Known rows, with every way that one mark hangs from another
(loref nusi): [-2.722 -1.530  1.709 -1.359  0.497  3.055  0.139  0.899 -3.946 -0.166
 -0.247 -1.137  0.025 -2.193 -1.406  1.177 -4.096  2.547 -1.861]
(lomozu (loref (keret mukita))): [-1.931 -0.567  1.481 -0.677 -0.353  5.231  1.321  0.254 -5.813  0.272
 -1.040 -0.450  2.494  3.604 -0.981 -0.989 -2.634  1.672 -2.961]
(nasubo (mukita keret)): [-1.433 -0.843  1.748 -0.421 -0.091  2.698 -3.355  0.803 -3.461 -0.456
  0.991 -0.989  0.727  0.875 -2.194 -0.616 -3.689  2.290 -3.734]
(nasubo (mukita (keret loref) nusi)): [-0.964  0.816  1.110 -0.258  0.545  0.067 -3.050  0.732 -3.394 -0.859
  1.000  1.477  2.809 -0.335 -2.685  1.847 -4.832  1.726 -3.324]
(keret (loref nasubo) (mukita nusi)): [-1.868 -0.094  0.863 -0.519  0.541  0.993 -1.392  0.885 -3.607 -0.871
 -0.523  1.936  4.041 -3.553 -1.697  1.093 -3.782  2.209 -1.072]
(keret loref): [-2.236  0.783  1.645 -2.106  1.113  1.535  0.359  0.109 -5.888 -0.242
 -0.465 -0.317  1.881 -1.669 -1.445 -1.036 -5.299  1.232 -2.283]
(keret (loref nasubo nusi) mukita): [-1.654 -1.148  0.545 -0.501 -0.461  2.376 -0.889  1.010 -3.383 -1.087
 -0.978  0.397  1.133 -6.177 -1.710  0.847 -4.088  4.689 -0.478]
(lomozu (loref keret nasubo)): [-0.395 -0.929  1.726 -1.839 -0.009  5.209 -0.624  0.002 -4.413  0.144
 -1.568  0.892  0.532  2.359 -0.064  0.003 -2.030  0.794 -1.852]
(mukita (keret (loref nasubo)) nusi): [-0.731 -0.389  1.231 -0.325  0.382 -0.027 -3.365  0.159 -2.991 -1.333
 -0.243  2.991  1.709 -2.791 -1.580  3.030 -3.344  0.279 -1.319]
(nusi (loref keret nasubo) mukita): [-1.066 -1.004  0.383  1.579  0.123  4.495 -1.093  0.824 -2.804 -0.021
 -0.987 -3.204  0.415  3.083  0.454 -1.682 -2.584  0.703 -2.291]
(mukita (keret (loref lomozu nasubo nusi))): [ 0.587 -2.231  0.611 -0.686 -1.198  1.758 -1.201  0.471 -2.342 -1.599
 -0.838  2.692 -2.152 -7.268 -1.626  4.332 -4.487  3.787 -0.089]
(lomozu (loref (nasubo mukita))): [-0.359  0.160  1.801 -1.741  0.146  5.048 -3.122  0.132 -3.367  0.716
 -0.773 -0.939  0.548 -0.022 -1.694 -1.666 -2.988  2.964 -2.537]
(loref (keret (mukita nusi)) nasubo): [-2.259 -2.298  1.143 -0.284  0.125  2.792 -0.720  1.616 -2.638 -0.917
 -0.395  2.270  3.790  1.113 -0.202  2.060 -1.910  1.463 -1.310]
(loref nasubo): [-1.776 -1.083  1.983 -1.675  0.622  3.325 -2.009  0.590 -3.576 -0.229
 -0.630 -0.336  0.785 -1.803 -0.780 -0.663 -2.850  1.446 -1.314]
(keret (mukita nusi)): [-3.213 -0.470  1.567 -0.363  0.917  2.037  0.145  1.063 -4.120 -0.220
  0.208 -0.158  3.994 -0.621 -1.676  0.974 -3.556  1.172 -2.214]
(loref keret lomozu): [-1.444 -2.251  1.400 -2.120  0.181  3.850  2.745  0.883 -4.560 -0.407
 -0.469  1.233  0.696  1.120 -0.006  1.448 -4.168  1.282 -1.846]
(keret (loref lomozu nasubo nusi) mukita): [-0.674 -2.112  0.291 -0.941 -0.970  2.911  0.814  1.099 -3.094 -1.192
 -1.063  1.605  0.022 -8.064 -1.611  2.467 -4.895  5.372  0.291]
(keret (mukita (nusi (loref nasubo)))): [-1.690 -0.688  0.688  0.421 -0.094  3.015 -2.159  0.273 -2.217 -0.057
 -1.044 -2.407  3.090 -1.649 -1.225  0.685 -2.580  1.116 -1.399]

Rows
[ 0.076 -1.918  1.269 -1.512 -0.704  5.734 -1.632  0.983 -2.326  0.035
 -0.975  0.566 -0.052  1.189 -1.016  1.312 -2.692  4.064 -2.112] -> (lomozu (loref keret (nasubo mukita) nusi))
[-1.454 -0.313  0.724 -1.228 -0.119  2.315  2.320  0.547 -5.523 -0.632
 -0.486  0.255  1.890 -4.348 -1.802 -0.131 -5.674  3.328 -1.490] -> (keret (loref lomozu) mukita)
[-0.003 -3.825  0.838 -1.834 -0.920  4.665 -0.140  2.139 -1.030 -0.866
 -0.341  1.945 -0.700 -1.836 -0.623  3.165 -3.776  4.967 -1.108] -> (loref keret lomozu (nasubo mukita) nusi)
[-0.990 -1.117  1.182 -0.317 -0.106  4.301 -0.603  0.619 -3.488 -0.117
 -1.207  2.339  3.305  2.220 -0.649  1.815 -1.577  1.098 -1.695] -> (lomozu (loref (keret (mukita nusi)) nasubo))
[-0.268 -1.392  0.573 -1.218 -0.193  3.813  1.007  0.858 -2.129  0.121
 -0.177 -1.091  2.239  2.890 -0.737  2.751 -4.452  1.279 -2.895] -> (nasubo (mukita (nusi (loref keret lomozu))))
[ 0.189 -2.399  0.606 -1.534 -0.882  4.793  0.590  0.256 -2.868 -0.253
 -1.727 -1.116 -0.385  0.137  0.451  1.242 -3.198  1.055 -0.972] -> (nusi (loref keret lomozu nasubo))
[ 0.062 -1.051  1.003  0.344 -1.170  3.599 -5.645 -0.022 -1.660 -0.234
 -0.275 -3.342 -0.284 -0.273 -1.806 -0.560 -2.659  2.267 -2.746] -> (nusi (loref (nasubo (mukita keret))))
[ 0.294 -0.684  0.642  0.175 -0.756  2.712 -1.952  0.204 -1.495 -0.149
  0.391 -1.616  0.506 -0.306 -2.298  3.095 -4.419  1.159 -3.039] -> (nasubo (mukita keret (nusi (loref lomozu))))
[-0.708  0.284  0.569  2.170  0.280  1.241 -3.070  0.586 -3.462 -1.133
  0.028  0.684 -0.340 -2.009 -1.635 -0.871 -3.710  1.729 -2.006] -> (nusi (mukita (keret (loref nasubo))))
[-0.923 -0.530  0.869 -1.310  0.392  2.883  1.317 -0.226 -3.242  0.399
 -0.817 -1.786  1.188 -1.236 -1.005  2.400 -4.558 -0.240 -1.710] -> (mukita (nusi (loref lomozu)))
[-0.383 -2.032  1.363 -1.495 -0.490  5.474 -0.393  0.429 -3.348 -0.130
 -1.813  1.086 -0.516  0.482 -0.519  2.093 -2.257  2.289 -1.068] -> (lomozu (loref keret nasubo nusi))
[ 0.087 -0.072  0.917 -0.726 -0.028  0.571 -1.092  0.644 -2.983 -0.960
  0.810  2.569  1.510 -2.217 -2.739  3.429 -5.623  2.210 -2.549] -> (nasubo (mukita (keret (loref lomozu)) nusi))
[-0.554 -0.939  0.936 -1.673 -0.015  2.457 -2.495  1.243 -2.240 -0.663
 -0.335  0.302  0.589 -4.754 -1.992  0.809 -4.968  5.021 -1.337] -> (keret (loref (nasubo mukita) nusi))
[-1.227 -1.838  0.267 -0.472 -1.189  4.885  2.532  0.367 -4.243 -0.123
 -1.172 -2.585  1.493  0.989 -0.384  0.264 -3.841  1.951 -2.100] -> (nusi (loref (keret mukita) lomozu))
[-0.705 -1.626  0.737 -1.634 -0.582  4.560  2.177  0.059 -4.140  0.099
 -1.213 -2.176  0.322  1.671  0.133  0.924 -4.215  0.557 -2.155] -> (nusi (loref keret lomozu))
[-0.590 -2.990  1.185 -1.831 -0.311  3.718  0.269  1.131 -2.205 -0.578
 -0.959  0.922 -1.758 -5.919 -0.879  3.238 -3.892  3.583 -0.104] -> (loref lomozu nasubo nusi)
[-0.652 -1.458  1.662 -0.462 -0.505  2.991 -5.294  0.906 -2.085 -0.724
  0.518 -0.075 -0.007 -0.780 -1.858 -0.205 -2.705  2.815 -2.618] -> (loref (nasubo (mukita keret)))
[-0.839  0.260  1.294 -2.164  0.491  2.256 -2.876  0.751 -3.377 -0.471
 -0.207  0.111  1.824 -2.456 -1.518 -1.501 -4.693  3.605 -2.025] -> (keret (loref (nasubo mukita)))
[-1.455 -1.882  0.360 -0.121 -1.109  4.680 -1.045  0.455 -3.264 -0.354
 -1.447 -2.636  2.134  1.434  0.027 -0.880 -2.026  1.817 -1.808] -> (nusi (loref (keret mukita) nasubo))
[-2.018 -2.448  1.105 -1.043 -0.511  4.037  2.807  1.284 -4.734 -0.675
 -0.306  0.822  1.770  0.313 -0.514  0.977 -3.761  2.550 -1.907] -> (loref (keret mukita) lomozu)
[-0.949  0.055  0.929  0.626 -0.209  2.244 -3.893  0.031 -2.059  0.019
  0.591 -2.698  1.806  1.806 -2.295  1.284 -3.624  0.588 -3.781] -> (nasubo (mukita keret (nusi loref)))
[ 0.405 -0.215  1.524  0.003 -0.209  3.201 -4.769  0.063 -1.634  0.031
 -0.115  1.413  0.902  0.388 -2.378  2.031 -2.069  1.628 -2.836] -> (lomozu (loref (nasubo (mukita keret nusi))))
[-1.627  0.794  0.703  2.119  0.659  1.105 -1.225  0.538 -5.054 -0.774
  0.563 -0.462  0.377 -0.275 -1.912 -1.170 -4.687  1.344 -3.038] -> (nusi (mukita (keret loref)))
[-1.150  0.117  0.293  1.244  0.392  4.130  1.590  0.227 -3.685  0.575
 -0.465 -4.138 -0.769 -0.790 -1.031 -1.343 -4.973  1.237 -2.597] -> (nusi (loref lomozu) mukita)
